What can hang from each mark:
kodu: zarab
faneso: mida
zarab: fifiv
fifiv: pakupu zarab
tobukol: ledan
mida: faneso fefum
pakupu: fifiv mida tobukol tuvug
pepez: tuvug

Each row was made from one small tree. Brackets hold a mark, then the marks that hang from it, in alphabetical order. Every link used is in the known rows. Write each row's tree.
Known rows:
[mida fefum]: [-0.95  0.00  0.81 -0.21 -2.81 -4.73  2.04 -2.09 -1.55 -2.89 -1.38  0.68
 -3.25 -4.00 -1.05  0.94  0.77 -1.56  1.45  4.04]
[fifiv [pakupu [mida fefum] tobukol tuvug]]: [ 0.38 -1.42  0.47 -1.76  1.99 -2.80  0.54 -0.43 -0.64  1.90 -0.60  0.99
  0.66  1.78  0.53 -0.26  1.10  3.05 -0.66 -3.97]
[zarab [fifiv [pakupu [mida faneso fefum] tobukol tuvug]]]: [ 0.81 -0.26  0.28 -1.12  1.67 -0.46 -1.35  0.18  0.95 -2.12 -1.64  0.77
  0.35  0.43 -0.52  1.60  0.51  0.96 -0.34  0.38]
[faneso mida]: [-1.12  1.54  3.74 -1.26 -3.77 -3.11  2.23 -1.57 -0.92 -2.28 -1.82  3.10
 -1.87 -3.48 -2.72 -1.16  1.92 -3.79  0.27  4.94]
[zarab [fifiv [pakupu tobukol tuvug]]]: [ 0.52  0.13 -0.26 -1.19  0.25  0.30 -1.69 -1.59  2.50 -1.97 -1.58 -0.83
  3.29  0.38 -1.95 -0.40 -0.66 -0.86 -0.76  2.74]
[kodu [zarab fifiv]]: [ 0.34  2.04 -0.37 -1.12 -2.57  1.57 -1.38 -0.65  2.81 -4.24 -1.43 -0.95
  1.00 -4.54 -2.30 -0.10 -1.60 -3.89  0.85  9.14]
[zarab fifiv]: [-0.13  1.43  0.71 -0.07 -2.65  0.50  0.02 -1.58  2.07 -3.57 -1.31  0.05
  0.55 -3.34 -2.59 -0.36 -0.83 -4.22  0.52  6.76]
[zarab [fifiv pakupu]]: [ 0.76  1.47  0.49 -1.29 -1.27  0.07 -0.95 -2.10  3.11 -2.95 -1.56 -0.44
  2.79 -1.84 -3.73 -0.52 -0.57 -3.15 -0.57  4.81]
[zarab [fifiv [pakupu [mida faneso fefum] [tobukol ledan]]]]: [ 0.59 -0.88  0.18 -0.78  0.25 -1.54 -0.89 -0.40  0.45 -2.59  0.01  0.72
 -0.26 -0.34 -1.45  1.19  1.33 -0.36 -0.50 -0.38]
[mida faneso fefum]: [-1.66  0.37  2.06 -0.68 -1.50 -5.56  1.48 -1.27 -2.97 -5.43 -2.35  2.37
 -4.38 -4.41 -0.77  5.02  0.61 -1.05  2.50  3.25]
[pakupu mida]: [-0.61  1.28  2.27 -0.06 -1.98 -0.79  3.35  0.09 -0.69  0.81  0.00  2.75
 -2.15 -3.35 -0.66 -1.40  0.40 -2.50  0.96  1.12]
[fifiv [pakupu tobukol]]: [-0.17 -1.12  0.37 -2.14 -1.03 -2.84 -0.27 -3.03  0.56  0.60 -0.42  0.35
  2.77  0.35 -2.94 -1.38 -0.19 -1.13 -0.64 -0.62]
[pepez tuvug]: [-1.65  0.62  2.76 -1.55 -3.33 -3.30  3.05 -2.13  1.09 -0.65 -3.99  0.04
  3.43 -1.91 -2.16 -2.99 -1.09 -1.92  3.13  4.44]
[pakupu fifiv mida tobukol tuvug]: [-1.00 -1.21 -0.61  1.99  1.76  3.91  0.27  1.69 -2.85  3.70 -0.86  1.10
 -2.73  2.60  6.39 -0.13 -0.05  3.16  0.56 -2.98]
[zarab [fifiv [pakupu mida [tobukol ledan]]]]: [ 0.67 -0.61  0.00 -0.77 -0.59 -0.14 -0.64 -0.89  1.55 -1.24  0.55  0.07
  1.51 -0.13 -2.07 -0.86  0.76 -1.41 -1.01  0.03]
[fifiv [pakupu tuvug]]: [-0.04  1.63  0.92 -2.51  0.09 -1.90  0.70 -2.49  1.92 -0.11 -1.70 -1.02
  5.22 -0.27 -2.74 -1.10 -0.98 -0.66 -0.64  1.15]
[zarab [fifiv [pakupu mida]]]: [ 1.18  1.44  0.71 -1.12 -0.52  0.65 -0.44 -0.74  2.70 -1.91 -1.19  0.61
  1.44 -1.73 -2.79 -0.65  0.01 -2.41 -0.62  3.00]
[fifiv zarab]: [-0.13  1.76 -0.03  1.25 -2.86  0.05  1.05 -0.23  1.08 -0.42  1.71 -0.73
 -0.77 -2.95 -2.69 -1.00 -1.55 -3.74  0.66  4.15]

Which tree is each row?
[-0.07  1.72 -0.19  2.76  2.98  2.97  0.40  4.10 -3.09  0.07 -1.25  0.95
 -5.92 -0.11  5.63  4.27  0.03  3.36  1.43 -1.05]	[pakupu [fifiv zarab] [mida faneso fefum] tuvug]
[ 1.04 -0.46  0.30 -0.32  1.33 -0.81 -0.78  1.63  0.13  1.86  2.15  1.48
 -1.10  1.14 -1.56  0.46  0.05  0.55 -0.50 -4.10]	[fifiv [pakupu [mida faneso] tobukol] zarab]
[-1.71 -1.32 -1.27  1.49  0.25  2.84 -0.93 -1.00 -1.98  1.37 -1.78 -1.00
 -0.02  2.38  4.39  0.20 -1.31  1.68  0.61  0.51]	[pakupu fifiv tobukol tuvug]
[-0.51 -3.21 -2.38  4.03 -0.42  1.12  0.19  2.31 -4.49  2.53  3.70  0.01
 -7.23  1.48  5.18  0.68  2.30  2.34  0.33 -5.68]	[pakupu [fifiv zarab] [mida fefum] [tobukol ledan]]
[ 1.34 -0.19 -0.57 -0.19  2.38  0.40 -0.66  1.87  1.03  3.63  2.04 -0.51
  1.05  2.55 -0.41 -1.19 -0.41  2.17 -1.15 -4.27]	[fifiv [pakupu mida tobukol tuvug] zarab]
[-1.28 -1.56 -1.30  3.14  2.39  3.62 -0.16  3.51 -4.09  2.45  2.75 -0.52
 -3.07  3.46  6.11  2.50  0.40  3.76  0.47 -6.50]	[pakupu [fifiv zarab] [mida faneso] [tobukol ledan] tuvug]
[-0.77 -0.79 -0.54  2.85  3.08  4.60 -0.82  3.91 -3.30  2.62  0.08  1.37
 -4.60  2.89  6.34  2.75 -0.55  3.72  1.07 -4.00]	[pakupu [fifiv zarab] [mida faneso] tobukol tuvug]
[ 0.55  1.61  1.45 -2.28  1.17 -1.03  1.49 -0.64  1.28  1.68 -1.05  0.38
  3.44  0.00 -1.41 -1.31 -0.19  0.39 -0.53 -1.22]	[fifiv [pakupu mida tuvug]]
[ 0.41 -0.24  0.23 -1.02  1.08  0.05 -0.93 -0.20  1.18 -1.80 -0.23 -0.20
  2.36  0.85 -1.09  0.71  0.38  0.11 -0.78 -0.51]	[zarab [fifiv [pakupu [mida faneso] [tobukol ledan] tuvug]]]
[-0.78 -1.72 -2.27  3.41  1.45  4.07  0.18  2.85 -3.04  4.24  3.40 -1.64
 -2.15  3.59  5.92 -0.43  0.43  3.34 -0.26 -5.70]	[pakupu [fifiv zarab] mida [tobukol ledan] tuvug]
[ 0.89 -0.24 -1.08 -0.64  1.27 -0.36 -1.47 -0.07  1.62  1.89  1.47 -1.98
  3.01  2.47 -1.75 -0.98 -1.25  1.15 -1.26 -1.83]	[fifiv [pakupu tobukol tuvug] zarab]
[ 0.61  0.49 -1.34 -1.70 -1.67  0.58 -2.21 -1.04  2.61 -3.31 -0.11 -1.84
  2.92 -2.34 -2.62 -0.36 -0.85 -2.44 -0.26  5.20]	[kodu [zarab [fifiv [pakupu [tobukol ledan]]]]]
[ 1.60 -0.86 -0.98  0.00  2.67 -1.14 -0.66  1.97  0.10  3.01  1.64 -0.35
 -0.70  2.60  0.33 -0.15  0.46  3.39 -0.99 -4.65]	[fifiv [pakupu [mida fefum] tobukol tuvug] zarab]
[-0.62 -1.20 -0.13 -2.13  0.05 -2.81  0.22 -2.69  0.28  0.92  0.74 -1.75
  5.51  1.98 -1.75 -1.27  0.04  0.73 -1.10 -2.97]	[fifiv [pakupu [tobukol ledan] tuvug]]
[ 0.34 -0.30 -0.56 -1.15 -0.18 -0.22 -1.29 -1.81  2.14 -2.04 -0.19 -1.65
  3.86  0.79 -2.19 -0.49 -0.21 -0.80 -1.07  1.62]	[zarab [fifiv [pakupu [tobukol ledan] tuvug]]]
[ 0.77  1.72  0.27 -1.47 -0.07  0.50 -1.04 -1.66  3.26 -2.66 -1.97 -1.09
  4.02 -0.83 -2.75 -0.33 -0.96 -1.86 -0.73  4.32]	[zarab [fifiv [pakupu tuvug]]]
[-0.50 -2.68 -2.73  3.63  2.00  2.15  0.05  3.14 -4.20  3.27  2.97 -1.54
 -4.76  3.43  7.00  1.02  1.72  5.01  0.02 -6.36]	[pakupu [fifiv zarab] [mida fefum] [tobukol ledan] tuvug]
[ 1.14 -1.09 -0.78  0.17  0.02 -1.06  0.06  0.87  0.36  3.10  4.30 -0.73
  0.37  1.67 -1.88 -1.61  0.79  0.20 -1.32 -5.42]	[fifiv [pakupu mida [tobukol ledan]] zarab]
[ 0.13  1.99 -0.16  3.12 -0.89  4.73  0.94  2.24 -1.02  2.15  0.53  1.00
 -4.77 -1.52  2.74 -0.46 -0.35 -1.60  0.76  0.78]	[pakupu [fifiv zarab] mida]
